What can hang from each mark:
K432: K123 K444 K833
K179: K432
K123: K243
K989: K432
K243: K123 K444 K833
K833: K243 K432
K444: K243
K735: K179 K989

Every row comes from one small tree of marks. Brackets hold a mark, then the marks that hang from it, in the order of their numbers. Every link used is in the known rows. Which tree was each row made from?
Known rows:
(K123 (K243 K444)): [ 0.03 -0.02  0.30 -0.01 -0.26 -0.19  0.10 -0.08 -0.11 -0.03  0.01  0.25
 -0.06 -0.09  0.05 -0.11 -0.07 -0.21  0.01 -0.24 -0.03  0.12]
(K179 K432): [-0.12  0.00  0.23  0.09 -0.23 -0.31  0.11 -0.10 -0.05 -0.13 -0.07  0.47
 -0.07 -0.06  0.18  0.01 -0.11 -0.07  0.10 -0.11  0.03  0.03]
(K432 K444): [-0.21 -0.04  0.21  0.07 -0.20  0.04  0.14 -0.04 -0.01 -0.15 -0.05  0.28
 -0.08 -0.17  0.08  0.00 -0.07 -0.12  0.05 -0.16 -0.05  0.19]
(K833 (K243 K123)): [ 0.02 -0.01  0.20  0.02 -0.35 -0.12  0.09 -0.08 -0.07 -0.13  0.11  0.48
 -0.10 -0.06  0.20 -0.16 -0.07 -0.12 -0.04 -0.16  0.22 -0.42]
(K432 (K123 K243)): [-0.15 -0.01  0.29 -0.01 -0.28 -0.17  0.11 -0.10 -0.10 -0.16 -0.04  0.63
 -0.06 -0.03 -0.01  0.01 -0.09 -0.05 -0.07 -0.24  0.03  0.34]
(K179 (K432 K123 (K833 (K243 K444)))): [ 0.04  0.08  0.22  0.13 -0.23 -0.29  0.13 -0.09 -0.05 -0.13  0.08  0.33
 -0.10 -0.07  0.07 -0.06 -0.13 -0.12 -0.08 -0.33 -0.02  0.18]
(K989 (K432 K833)): [-0.14 -0.06  0.31  0.00 -0.21 -0.20  0.16 -0.04 -0.01 -0.17  0.00  0.12
 -0.08 -0.19  0.05  0.12 -0.04 -0.19 -0.01 -0.20 -0.16  0.37]
(K833 (K243 K123) K432): [-0.01  0.05  0.21  0.07 -0.39 -0.18  0.10 -0.16 -0.11 -0.23  0.11  0.50
 -0.12 -0.04  0.26 -0.14 -0.07 -0.08 -0.08 -0.13  0.23 -0.32]
(K243 K123 K444 K833): [ 0.00  0.04  0.29 -0.05 -0.28  0.26  0.09 -0.02  0.01  0.02  0.15  0.04
 -0.08 -0.26  0.01 -0.16 -0.13 -0.30  0.00 -0.34  0.20 -0.39]
(K123 (K243 K444 (K833 K432))): [ 0.03  0.04  0.35 -0.01 -0.28  0.00  0.11 -0.13 -0.11 -0.05  0.04  0.14
 -0.09 -0.16  0.00 -0.08 -0.09 -0.24 -0.09 -0.28  0.00  0.09]
(K735 K179 (K989 (K432 K444 K833))): [-0.21 -0.06  0.36  0.07 -0.11  0.12  0.18  0.05  0.04 -0.12  0.04 -0.03
 -0.04 -0.25  0.01  0.07  0.09 -0.32  0.03 -0.24 -0.02  0.82]
(K833 K243 K432): [ 0.03  0.02  0.21  0.09 -0.35 -0.15  0.12 -0.17 -0.12 -0.20  0.02  0.46
 -0.12 -0.05  0.22 -0.04 -0.04 -0.05 -0.07 -0.05  0.07 -0.16]
(K432 K123 K444 K833): [-0.33  0.01  0.24  0.08 -0.16  0.06  0.15 -0.01 -0.01 -0.21  0.00  0.27
 -0.09 -0.18 -0.06  0.08 -0.11 -0.09 -0.05 -0.31 -0.11  0.62]
(K989 (K432 K123 K444 K833)): [-0.29 -0.02  0.29  0.06 -0.17 -0.05  0.20 -0.01  0.05 -0.28 -0.03  0.17
 -0.08 -0.24 -0.05  0.15 -0.07 -0.17 -0.08 -0.33 -0.19  0.77]
(K989 (K432 K123 K444)): [-0.25 -0.01  0.25  0.06 -0.24  0.03  0.20 -0.04  0.07 -0.27 -0.09  0.32
 -0.07 -0.23  0.01  0.12 -0.07 -0.15 -0.04 -0.26 -0.09  0.47]
(K735 (K179 K432) K989): [-0.10  0.01  0.29  0.11 -0.18 -0.05  0.11 -0.05 -0.03 -0.05  0.00  0.43
 -0.03 -0.08  0.17 -0.04  0.01 -0.16  0.14 -0.11  0.24  0.22]
(K123 K243): [-0.08 -0.06  0.30 -0.02 -0.26 -0.26  0.10 -0.10 -0.12 -0.08 -0.04  0.48
 -0.06 -0.04  0.07 -0.02 -0.05 -0.11  0.00 -0.15 -0.01  0.19]
(K735 (K989 (K432 K444))): [-0.19 -0.06  0.26  0.08 -0.18  0.02  0.20  0.00  0.06 -0.11 -0.05  0.31
 -0.06 -0.25  0.04  0.08 -0.03 -0.31  0.02 -0.18 -0.05  0.61]
(K989 (K432 K444 K833)): [-0.23 -0.07  0.30  0.05 -0.15 -0.15  0.18 -0.01  0.03 -0.21 -0.04  0.01
 -0.08 -0.24  0.01  0.13 -0.04 -0.22 -0.01 -0.25 -0.24  0.61]
(K735 K179 (K989 (K432 K833))): [-0.10 -0.06  0.38  0.02 -0.17  0.05  0.15  0.01  0.00 -0.07  0.07  0.07
 -0.03 -0.21  0.05  0.07  0.07 -0.29  0.02 -0.20  0.05  0.56]
(K444 K243): [ 0.04 -0.04  0.22  0.04 -0.29 -0.27  0.06 -0.11 -0.03 -0.14  0.03  0.33
 -0.11 -0.10  0.18 -0.09 -0.02 -0.10 -0.02 -0.11  0.03 -0.15]
(K735 K989): [-0.12 -0.03  0.23  0.04 -0.22  0.06  0.12 -0.03 -0.04  0.00  0.02  0.51
 -0.06 -0.15  0.08  0.00 -0.07 -0.20  0.05 -0.11  0.11  0.22]

Write each row's tree:
[-0.05  0.05  0.29  0.12 -0.23 -0.20  0.10 -0.10 -0.07 -0.21  0.06  0.37
 -0.07 -0.01  0.12 -0.02  0.00 -0.02 -0.05 -0.23  0.13  0.18]  (K735 (K179 (K432 K123 (K833 K243))))
[ 0.05 -0.06  0.35  0.04 -0.22 -0.01  0.15 -0.01 -0.02 -0.08  0.12  0.16
 -0.06 -0.15  0.09  0.02  0.11 -0.29 -0.06 -0.17  0.10  0.36]  (K735 K179 (K989 (K432 (K833 K243))))
[-0.17  0.08  0.27  0.03 -0.30  0.24  0.13 -0.12 -0.04 -0.19  0.00  0.39
 -0.10 -0.20  0.00  0.07 -0.13 -0.08 -0.12 -0.23  0.10  0.08]  (K243 (K833 (K432 K123)))
[-0.02  0.10  0.29  0.00 -0.32  0.19  0.10 -0.09 -0.03 -0.09  0.15  0.05
 -0.10 -0.24  0.08 -0.16 -0.13 -0.27 -0.04 -0.31  0.20 -0.30]  (K243 K123 K444 (K833 K432))
[-0.14 -0.06  0.31  0.03 -0.17 -0.13  0.17  0.00  0.00 -0.06  0.04  0.24
 -0.06 -0.21  0.01  0.12 -0.05 -0.30 -0.02 -0.20 -0.07  0.67]  (K735 (K989 (K432 K833)))
[ 0.02  0.05  0.28  0.02 -0.35 -0.13  0.05 -0.14 -0.04 -0.19  0.14  0.24
 -0.13 -0.16  0.17 -0.17 -0.06 -0.16 -0.13 -0.23  0.21 -0.31]  (K444 (K243 K123 (K833 K432)))
[-0.01  0.03  0.34 -0.05 -0.26  0.13  0.11 -0.06 -0.05 -0.01  0.04  0.26
 -0.07 -0.18 -0.13 -0.05 -0.12 -0.23 -0.12 -0.40  0.04  0.16]  (K432 (K123 (K243 K444 K833)))
[-0.19  0.00  0.28  0.13 -0.16 -0.07  0.12 -0.06  0.00 -0.20 -0.08  0.20
 -0.05 -0.11  0.17 -0.04  0.02 -0.09  0.14 -0.14  0.08  0.17]  (K735 (K179 (K432 K444)))
[-0.23  0.05  0.25  0.10 -0.19 -0.31  0.12 -0.08 -0.05 -0.20 -0.01  0.47
 -0.08 -0.07  0.03  0.08 -0.16 -0.03  0.00 -0.26 -0.04  0.48]  (K179 (K432 K123 K833))
[-0.11  0.04  0.24  0.13 -0.21 -0.18  0.09 -0.10  0.06 -0.20 -0.04  0.35
 -0.11 -0.17  0.04 -0.04 -0.10 -0.10 -0.11 -0.32  0.03  0.22]  (K179 (K432 K123 (K444 (K243 K833))))
[-0.10  0.01  0.24  0.05 -0.24  0.11  0.10 -0.06  0.06 -0.16  0.02  0.24
 -0.11 -0.23 -0.02 -0.05 -0.05 -0.14 -0.16 -0.32  0.02  0.14]  (K432 K123 (K444 (K243 K833)))
[ 0.03 -0.01  0.27 -0.03 -0.31 -0.07  0.03 -0.07  0.00 -0.08  0.14  0.23
 -0.11 -0.18  0.11 -0.18 -0.06 -0.19 -0.09 -0.26  0.22 -0.38]  (K444 (K243 K123 K833))
[-0.05 -0.01  0.26  0.18 -0.16 -0.23  0.08 -0.06  0.03 -0.13  0.01  0.30
 -0.07 -0.09  0.20 -0.14  0.08 -0.19  0.07 -0.15  0.17  0.38]  (K735 (K179 (K432 (K444 K243))) K989)
[ 0.13  0.03  0.20  0.02 -0.34 -0.05  0.09 -0.07 -0.05 -0.07  0.16  0.25
 -0.10 -0.11  0.18 -0.23 -0.07 -0.22 -0.03 -0.25  0.21 -0.49]  (K833 (K243 K123 K444))
[-0.19  0.03  0.22  0.17 -0.16 -0.49  0.10 -0.08  0.01 -0.28  0.00  0.35
 -0.11 -0.08  0.07 -0.02 -0.08 -0.05 -0.08 -0.32 -0.11  0.63]  (K179 (K432 K123 (K444 K243) K833))
[-0.04 -0.07  0.25  0.07 -0.24 -0.31  0.14 -0.07  0.06 -0.25 -0.04  0.13
 -0.10 -0.20  0.15 -0.02  0.03 -0.20 -0.05 -0.18 -0.14  0.24]  (K989 (K432 (K444 K243)))
[-0.30  0.07  0.20  0.13 -0.26  0.08  0.16 -0.11 -0.03 -0.31 -0.05  0.45
 -0.09 -0.15  0.07  0.04 -0.10 -0.04 -0.06 -0.20 -0.01  0.41]  (K833 (K432 K123 K444))
[-0.06 -0.05  0.35  0.02 -0.22  0.13  0.16 -0.01  0.03 -0.08  0.02  0.23
 -0.03 -0.21  0.11  0.03  0.08 -0.28  0.06 -0.12  0.16  0.27]  (K735 K179 (K989 K432))
[-0.26  0.05  0.27  0.17 -0.15  0.11  0.14 -0.02  0.03 -0.16 -0.04  0.49
 -0.03 -0.13  0.06  0.00 -0.02 -0.14  0.07 -0.23  0.21  0.62]  (K735 (K179 (K432 K123 K444)) K989)
[ 0.02 -0.07  0.28  0.02 -0.26 -0.28  0.15 -0.07 -0.04 -0.16  0.04  0.18
 -0.10 -0.13  0.10  0.07 -0.01 -0.18 -0.10 -0.18 -0.12  0.17]  (K989 (K432 (K833 K243)))
[-0.15  0.00  0.33  0.11 -0.12 -0.14  0.10 -0.02 -0.05 -0.05  0.06  0.28
 -0.04 -0.08  0.10  0.00  0.00 -0.18  0.11 -0.17  0.14  0.51]  (K735 (K179 (K432 K833)) K989)
[-0.15  0.06  0.28  0.12 -0.20  0.03  0.12 -0.05 -0.01 -0.12  0.00  0.59
 -0.03 -0.08  0.09  0.00 -0.03 -0.11  0.07 -0.18  0.28  0.37]  (K735 (K179 (K432 K123)) K989)
[-0.13 -0.02  0.24  0.07 -0.21 -0.33  0.07 -0.03 -0.01 -0.21  0.14  0.10
 -0.12 -0.13  0.11 -0.15 -0.03 -0.16 -0.06 -0.30  0.01  0.23]  (K432 (K444 (K243 K123)) K833)
